Known rows, with every step that occurs:
vegu, tekiv, doda: [ -9  11  -9   3 -21   1 -13 -11  12  -5 -10  -7  14  -6  -8  -1  12  -8
   2  -6 -10 -12  -1 -12  -1  -5  -3 -19  -9   4  -8  -2   2  -4  -6  15
 -19  -1  -1  17  -7]
radu, fupuz, kote, lefo, tekiv, doda: [  0  23  -1   6  -2  17  -8 -28  -3 -11   2   4 -16  -8  -4  13   3  -1
 -22  -2  22  -2 -11  -1 -15  -3   1 -26 -19   2 -13  -9  -7   0   0  14
 -37   9  -7   4  -9]
lefo, tekiv: [ -6  16  -7  -3  10   0   6   4  -1  -8   1  -5   1  -4  -4   2   3 -10
 -11   3 -17  -9  -5   1  -4  -3  -8 -20  12   6  20   1  -6  13  -1  19
  -5  12  -5  17  -5]
vegu, tekiv: [-12   8 -11  -4 -11   0  -3   8   6  -5 -12  -8  17  -5  -1  -9  10 -13
   1  -6 -23  -5   0  -1   4  -4  -4 -18  14   6   3  -2   7   4   4  11
 -14   4  -1  19  -4]
radu, fupuz, kote, lefo: [-21  14   1   2  -9  12   3  -4   0  -8  10   4 -14   0   6  -4  -1  -5
  -8  -8   9   9 -13  15  -6  -3   3 -17   1   0 -29 -14  12   7  16   8
 -36  14  -2  10  -7]
radu, fupuz, nagip, lefo, tekiv: [ 20  15 -18  -3 -21   9   6  14   7  -6   7   3   3 -10 -17   8 -13  -4
  -2   8  19  -3  -1   8  -7 -22 -15  -8   4  10   9  -6  -8  -8  -3  19
 -12  11  -9 -15 -10]
radu, fupuz, nagip, lefo, kote: [  8  -6 -14  -2 -41   3   4  18  25  -6  21   4   4   1 -12   8 -13 -10
  19  10   5  -5   6   8  -1 -20  -3   8   7   8 -44 -13   9   7   4  13
 -17   8  -2 -10 -12]
nagip, lefo, kote, fupuz: [-10 -12  -5  -2 -34  -2   6  13  21  -8  49   2   0   6  -4  11  -8  -7
  16   7   4   7   5   7   8 -17   5   5  -8   4 -30  -3  14  47   9   2
 -22   6   3   9  -8]
nagip, fupuz, kote: [ 25  15   2  -6 -14  -7   8 -16   7 -10   8  -2  -7   2   1  -6  -9 -11
  -9 -16   1   3 -12  -5   1  -6   1  -7   3   4 -22 -22   1  35  24  11
 -24   8   3   9  -4]
kote, lefo, radu, fupuz, tekiv: [-16 -10   1  -2  16  25  -1  13 -13 -10  -3   6  -1  -1   0 -11   8  -7
  18  23  20 -28 -12  17  -5   6 -13  -1   2   9  15 -20  32 -28  -9  -1
 -11  20 -10 -14  -7]
lefo, kote, fupuz: [-24  -3  -2   3 -23  -4   5  26  15 -11  29   0  -3   4  -2  -5  -3 -10
  13   9 -14   3   0   6   4  -6  11   6   8   2 -31  -4  22  43   8   4
 -15  18   4  24  -9]
vegu, tekiv, fupuz, radu: [-30 -10 -16 -14 -20  -1   5   1   8  -6 -32 -10  24  -4 -13  -6   5 -19
  -3  14 -21  -3  -2 -15   9 -13  -4  -2  22  13 -10  -5  -1   4  -1   1
  -4   4  -1   1  -4]
lefo, radu, fupuz, nagip: [  3  14  -4   2 -20   3   7  22  -3 -10 -12   4  11  -7 -12  -7  -7  -2
  11  20  -6 -14 -11  11  -5 -14  -8   1  14   5  13 -14  11 -15  -8  14
 -11  21  -5 -19  -8]
fupuz, tekiv: [-25  -3  -6  -8   7  11   3  29  10  -5   4  -2  -8   2  -3  -7   7 -14
  19  10  -9 -12  -7   5  -1   4 -16  -4  15   9   2  -6  22   1   0  12
   2  14  -4   7 -10]
lefo, kote, fupuz, tekiv, vegu: [-29 -27  -1  -5   2  -1  -3  30  20 -14  16   5 -13   9  -6 -12   0 -13
  19  10   0  -7   3  15   3   4  -5  19   5   6 -39  -8  34   5   3 -15
  -5  12  -1  24  -7]
radu, fupuz, tekiv, doda: [-22   8  -6   1 -16  20  -9  22  14  -6  -3   4 -20  -4 -11  -7   1  -4
  14  22  31 -18  -9   5  -8  -1 -11   4 -17   8 -12 -10  23 -15  -9  13
  -6  13  -5  -4 -13]
radu, fupuz, nagip, lefo: [  6   9 -15   0 -39   6   5  24  17  -4  18   5   2  -4 -13   3 -13  -5
  13   5  23   3  -3  13  -3 -22 -12  -2   3   7 -13  -9   5  -6   2  17
 -12  10  -3 -14 -11]
radu, fupuz, kote, lefo, tekiv, vegu: [-12  12   2   1  19   5  -3 -24  -7 -13  -9   6 -16  -1  -3   3  -2  -3
 -32 -14  12   5 -10  19  -8   1  -8 -21  -4   3 -16 -13  -2 -22   9  -1
 -34   9  -8  19   0]
radu, fupuz, nagip: [ -9  18 -11   3 -29   4   5  32  13  -7  -1   3  -2  -6 -10 -14  -6  -8
  12   7   6  -6  -7  12  -6 -12  -7   1  17   3 -17  -9  13  -8   2  18
  -4  21  -3  -1 -14]
radu, fupuz: [-25  20  -5   3 -21   5   2  20   7  -6   2   1 -10  -2  -3 -11  -6  -4
  -1  10   9  -2 -10  17  -1  -7  -1  -2   3   6  -8 -11  17   5   6  17
 -12  19  -1   9  -6]
doda, tekiv: [ 18  16 -12   0   2  -3   1   7   8  -5   9  -5  -1 -10  -4  -2   2  -6
 -10  -3  -6   1  -8  10  -3   0  -4 -29  12   3  12   0   2   7   6  21
  -5  12  -3  27  -5]
fupuz, kote, lefo: [-14   7   3  -1   4   4   4 -11   3  -8  17   0  -7   3   6   6   8 -11
  -4 -18 -15   9 -11   3  -4   2  -3 -27   9  -2 -23  -8   5  13  13  10
 -30   9   0  18  -6]
vegu, tekiv, fupuz, kote: [-13  16 -10 -16  -7  -1   7  -7   1  -6 -32  -6  21  -1   1  -7   9 -18
 -19   0 -31  12   1  -8   8  -8   6 -21  23   8 -33  -6 -11  15  11   2
 -33   0   2  12  -1]
lefo, tekiv, fupuz: [-11  17  -7 -12  12   0  10   0  -4 -10 -17  -5  11   1  -5  -5   6 -19
 -17  15 -14 -15   1  -3   2  -5  -4 -14  21  11  -2  -1 -19   6  -4  10
  -5  12  -4  18  -5]
tekiv, fupuz, nagip: [-10  12 -10  -9 -11  -4  11  23  12  -9  -8  -2  18   3 -11 -10   4 -23
  10  11 -13 -14   0  -4   0 -11  -7  -3  34   6 -33  -4  -8  -8  -3  10
   3  14  -2  10 -13]
nagip, fupuz: [ 20   7  -2  -2 -11  -6   3  -7   7 -11  13  -3   0   3  -2 -13  -5 -14
   3 -11  14 -19  -8  -1   2  -4  -4   1   2   6  -8 -20   7  18  14  10
  -2  11   1  17  -7]
nagip, fupuz, tekiv, doda: [ 25  -5  -3  -5  -8   8  -9  -6  15 -10  10  -1  -9   0 -10  -9   2 -14
  18   2  39 -36  -8 -14  -5   2 -13   7 -16   9 -14 -21  16  -1   0   8
   2   6  -3   6 -13]
fupuz, nagip, lefo, tekiv: [ 24   7 -15  -7  -8   3   8   7  10  -6  15  -2  10  -6 -15  18  -4 -11
   4  -2  -6  -4   1  -3  -4 -18 -19 -20  12   8  16   1 -16  -1  -4  20
  -6   4  -8  -7 -10]

Rows:
[-39  -7  -8 -11 -18  -4  13   7  12  -7 -11  -6   6   3 -13   5  -3 -16
   2  20 -12   0 -10  -9   7 -13  -7   5  18  10 -14  -5   0  12   1   7
   2  11   0  -1  -7]  tekiv, fupuz, radu
[ 19  -7  -5 -10   3   6   1  12   9 -10   6  -2  -8   2  -4 -20  -1 -19
  17   0  22 -29  -7  -2   0   4 -14   9   7  11  -4 -22  21   5  10   5
   8  13  -3   4 -10]  nagip, fupuz, tekiv
[ 15  -1  -5  -2 -29   2   9  22   5 -10  29   6  18  -5 -15  13 -10   0
  25  10   6   0  -5   6   2 -24  -8  -2   0   2  18  -4   6  13  -7   3
 -14  10  -2 -28  -8]  kote, fupuz, nagip, lefo, radu
[ 27   8  -2 -10  31   4   7 -32 -16 -11 -10   0  15  -3   3   6  10 -12
 -25   6 -11  -2 -10   3  -2   0   5 -38  16   3  -1 -11 -13  -4   1   1
 -33   7  -5  10   0]  doda, tekiv, fupuz, kote, lefo, radu
[ 25   5   4  -2   2   1   3 -29   1 -12  20   0  -4   4   5  -4   1 -14
  -5 -27  13  -8 -12  -3  -2   1   0 -15   1   1 -29 -25   3  21  23   3
 -25   9   0  16  -7]  nagip, fupuz, kote, lefo
[-16   4   3   5   1  11   1  -7 -14 -11   3   4   5   0   1  -6   3  -2
   4  10  11 -21 -13  19  -4  -2  -2  -9  -3   4  12 -17  20 -17  -6   5
 -21  19  -5  -3  -4]  kote, lefo, radu, fupuz
[ 22  18 -17   3 -34  12  -6  -2  14  -7   9   4  -1 -12 -23  21 -10   0
   0  10  34 -11  -1  -4 -12 -23 -13 -10 -19   7  -1  -4 -13 -13 -14  21
 -15   3  -9 -18 -13]  radu, fupuz, nagip, lefo, tekiv, doda
[-19   1  -4  -2  -4  13  -8  15  17  -6   6  -1 -13  -1  -8   5  10 -10
  19  10   6 -21  -7  -7  -7   2 -16  -5  -9   6  -8  -3  17  -8 -10  15
  -2   8  -5   5 -13]  fupuz, tekiv, doda
[-34  -2  -4  -3   3   8  -5  23  11  -9 -12   6 -20   3  -8 -18  -4  -7
   4  11  20 -11  -8  27  -1   3 -19  12  -2   9 -16 -15  29 -36   0  -1
  -1  14  -6   9  -5]  radu, fupuz, tekiv, vegu
[ 13   7  -9   1  13 -13  -6  -5  12  -8   1  -1  -4  -4  -8  -1   0  -5
 -18 -11  -2   3  -8  19  -1   2 -10 -24   5   2   1  -2   3 -20   4  10
  -6   6  -4  38   0]  doda, tekiv, vegu
[  2   2 -14 -13 -22  -2  12  13  16  -6  11   0  20   4 -12   7  -1 -21
  12   6   3  -6   4  -2   5 -21 -12  -6  19   8 -31  -5 -13  -6  -2   9
  -7   2  -2  -5 -11]  tekiv, fupuz, nagip, lefo
[  1  -2 -17 -11  -8  -5   9   0  10  -6 -11  -7   5  -9 -14   3  -3 -14
 -13  21  -3   2 -10  -3   2 -10  -4 -11  21   9   1  -2  -5   7   2  10
   5  11  -3   7  -5]  doda, tekiv, fupuz, radu
[-32 -25  -5   0 -38  -6   9  22  21 -11  22  -2  -7   0 -11   9 -11  -7
  19  18 -16   8  -6  -4   4 -13   6  17   8   4 -20  -4  25  51   8   2
  -5  18   3   4  -9]  lefo, kote, fupuz, radu
[-20  27  -2  -1 -22   6   7  11   6  -6  -3   3 -18  -3   1  -3 -11   0
 -13   2  -5  23 -15  14  -2 -10   4 -10   3   3 -19 -12   9  23  16  16
 -32  15   1   1  -4]  radu, fupuz, kote
[ 21  -1 -12  -6   3  -6   1  -6  14  -9   9   2   7  -1 -19  19  -6  -9
  -3 -12   1  -3   3   6  -3 -15 -27 -15   4   7   0  -2 -16 -27  -5   9
  -8  -1  -9   3  -5]  fupuz, nagip, lefo, tekiv, vegu
[-21 -33  -8  -3 -48  -3   8  12  26  -8  40  -1  -4   2 -14  25 -17  -4
  21  14   0  17  -2  -2   9 -23   1  14  -6   7 -18  -3  17  55   8   0
 -15   6   3 -10  -8]  nagip, lefo, kote, fupuz, radu
[ 23  -2  -6  -6 -16  -1   8   4   5  -6  14   1  20  -2 -12  21  -4  -5
  19   7 -16  -9  -4   1   1 -20 -17 -12   8   6  18  -8  -2  -6  -9  15
 -14   4  -5 -25  -6]  fupuz, nagip, lefo, radu
[-36 -11  -2  -3   3   3  -3  34  13 -12  12   5 -15   4  -8 -14   0  -8
  15   3  17  -3  -7  20   2   2 -14  10  -2   3 -10  -5  30  -9   1 -11
   2  15  -2  19  -6]  kote, fupuz, tekiv, vegu
[ -4  19  -3   1   8  15   3 -13  -9 -10  -2   2 -12  -6   1   1  -1  -4
 -23  -4   6   5 -12  11 -10  -1   0 -25   3   4  -4  -9  -1   6   9  11
 -33  16  -7   6  -6]  radu, fupuz, kote, lefo, tekiv
[-22 -12  -8 -11  12   7   9 -17  -4 -12  -9  -6  11   1 -11   8   7 -21
  -8  13   0 -15  -6 -12  -2  -5 -11 -11  19  11   3  -3 -11  -1  -6   2
   0  11  -8   2  -8]  kote, lefo, tekiv, fupuz, radu
[-19  10 -12 -13  -6  -1   3   4   2  -7 -26  -8  28   0  -2 -18  13 -22
  -6   8 -19 -10   5  -5   9  -6   1 -12  23  10 -20  -4  -5   0   0   3
 -12   4   0  22  -3]  vegu, tekiv, fupuz
[ -9  23   4  -2 -14   6  10   0  -8  -8 -14   4  -5  -4   1   3 -10   5
 -14  17 -17  11 -18  13  -1 -11   3 -10  -1   4   6 -18   8  15   6  13
 -37  15  -2 -18   1]  lefo, radu, fupuz, kote
[-18  16   1   2 -14   5   5   9  -8  -9 -11   3   3  -3  -3  -5  -6   2
  -2  20  -3 -10 -13  16   0  -9  -2  -2  -1   6  20 -14  15   1  -5  13
 -19  18  -3 -11  -2]  lefo, radu, fupuz
[ -6  19  -5   2  -1   1  -6 -12   6  -9  -1  -4  -3  -5 -11  14   6  -5
  -8   5  -4 -15  -6 -10  -9  -5  -8 -22 -10   4  13   2 -11   4 -12  22
 -12   7  -5  13  -9]  lefo, tekiv, doda
[  3  13   1  -6 -25   7   9  -9  -4  -4   5   6  -3  -3  -2  22 -17   8
 -12  11   3  18 -13  14   4 -21  -2 -12 -15   6   8 -15   1  18   4  12
 -46   3  -2 -30   3]  nagip, lefo, radu, fupuz, kote
[-12   6   8 -11  17   4  11 -26 -16 -12 -11   2  17   8   4   6  11 -15
 -11   7 -21  -6  -9  -2   3  -2   2 -21  13   3 -18 -14  -7   4   0  -3
 -37   8  -2  -1  -1]  tekiv, fupuz, kote, lefo, radu
[ -5   4  -4   1  24   8   1 -11  -5 -10  10  -3   3  -1  -1   2  13 -14
  -5  -9  -3 -19  -5   2  -7   4 -11 -27  10   5  14  -2  -2  -4  -1  12
  -9  14  -8  24  -8]  kote, lefo, tekiv
[ 14   7 -13  -3 -13   1   0   2  11  -9  -1   6   0  -4 -20   8 -15  -3
  -9   0  24  -2   0  18  -5 -19 -22  -3  -3   8  -4 -10 -10 -37  -4   8
 -12   5  -9  -4  -5]  radu, fupuz, nagip, lefo, tekiv, vegu
[-37  -7  -5   1 -36  -1   8  26  14  -9  20  -2  -9  -5 -13   5 -12  -3
  14  13  -1  14 -16   0   3 -15  -2   8   2   2  10  -1  21  38   6   4
   0  19   1  -4  -9]  kote, fupuz, radu
[  6  15   2   2  13   9  -6 -36  -1 -11   9  -1  -9  -4  -3  22  11  -7
 -17 -13  -3   0  -9 -13 -13   0  -4 -36 -11   0  -7  -3 -14   6  -1  15
 -33   3  -6  15  -8]  fupuz, kote, lefo, tekiv, doda
[-23 -16   3  -2  28  15  -7   0  -9 -13 -12   9  -5   5  -4 -11   6  -5
   9  13  24 -29 -10  27  -4   9 -20   2  -8   8   7 -22  32 -57 -11 -12
 -12  15 -10   0  -2]  kote, lefo, radu, fupuz, tekiv, vegu
[ 11 -12  -4  -5 -26  -8   7  -9  13 -10   6  -6  -3  -1 -13  -2 -13 -12
   7  -3  10 -10 -15 -11   2 -10  -9  11   3   8   4 -21  11  24  13   8
   6  12   1  -5  -7]  nagip, fupuz, radu
[ -3   4   4  -3  32  -1  -1 -33  -3 -12  -1   1  -9   3   0  12   7 -10
 -26 -24 -12   3  -7   8  -6   4 -12 -31   4   1 -10  -7 -10 -16   7   0
 -30   4  -7  27   0]  fupuz, kote, lefo, tekiv, vegu
[ 23  -2 -16 -18 -15   1   7  -4  -2  -7 -22  -2  49  -3 -14   3   6 -17
   7  16 -14 -15   9 -10   9 -23 -11 -12  18  13   1  -8 -15 -18 -14   0
 -20  -6  -5 -22  -3]  vegu, tekiv, fupuz, nagip, lefo, radu
[ -9  26  -5 -14  12   0  14 -10  -5  -9 -21  -4   3   1  -2   6   1 -16
 -30   8 -26   9  -4  -5   0  -8   1 -22  21   9 -16  -3 -25  24   6  10
 -25   9  -3  12  -2]  lefo, tekiv, fupuz, kote
[ -5   3  10  -2  15   4   6 -23 -12 -10   5   1   6   3   6  13   9  -5
  -4  -7 -27   0 -15   3  -2   0  -4 -27   6   0   6 -12   5   8   4   7
 -37   8  -3  -1  -1]  fupuz, kote, lefo, radu
[-25   0  -4   2 -17  14  -7  31  15  -9  21   3 -16  -5 -10  -2   5  -5
  25  16  30 -11  -8  -3  -5  -2  -6   4 -17   3  -8   1  25  11  -8   4
  -3  13  -2   3 -15]  kote, fupuz, tekiv, doda
[-29   4  -8  -5  -6  18   1  38   6  -5  -4   2 -16  -3  -3 -17  -2  -9
  13  20  15 -11 -10  16  -3   1 -12   7   6  11  -4 -13  30  -5   1  10
  -2  19  -5  -2 -10]  radu, fupuz, tekiv
[  7   0 -12  -1 -39   1   8  33  18  -8  42   4   6  -4 -13   8  -9  -6
  24  -2  17   9  -2   6   2 -23  -8  -2   2   1 -10   0   7  19   4   7
  -9  10   0  -7 -13]  kote, fupuz, nagip, lefo
[ 47  -8 -22 -13 -13  -7   7   3  22  -7  15  -3  23  -1 -13  12  -1 -22
   2  14  -2  -5  13  -3   2 -16  -2 -12  25  10 -45  -4 -14   2   2   9
  -9   0  -4  14 -11]  doda, tekiv, fupuz, nagip, lefo, kote
[-11   7  -5  -8  27   7   5 -13  -9 -12  -4  -3  15   4  -2  -6  15 -23
 -12   4   2 -24   2  -2  -2   2  -6 -21  18   8 -10  -2 -15  -8  -5   3
  -8  13  -7  24  -7]  kote, lefo, tekiv, fupuz
[ 36   0  10  -4  10   1   4 -41 -14 -15   9   2   8   4   3   0   1  -9
  -5 -16   4 -16 -15  -5  -1   0   0 -16  -3   2   0 -29   3  15  13   0
 -32   9  -1  -2  -1]  nagip, fupuz, kote, lefo, radu
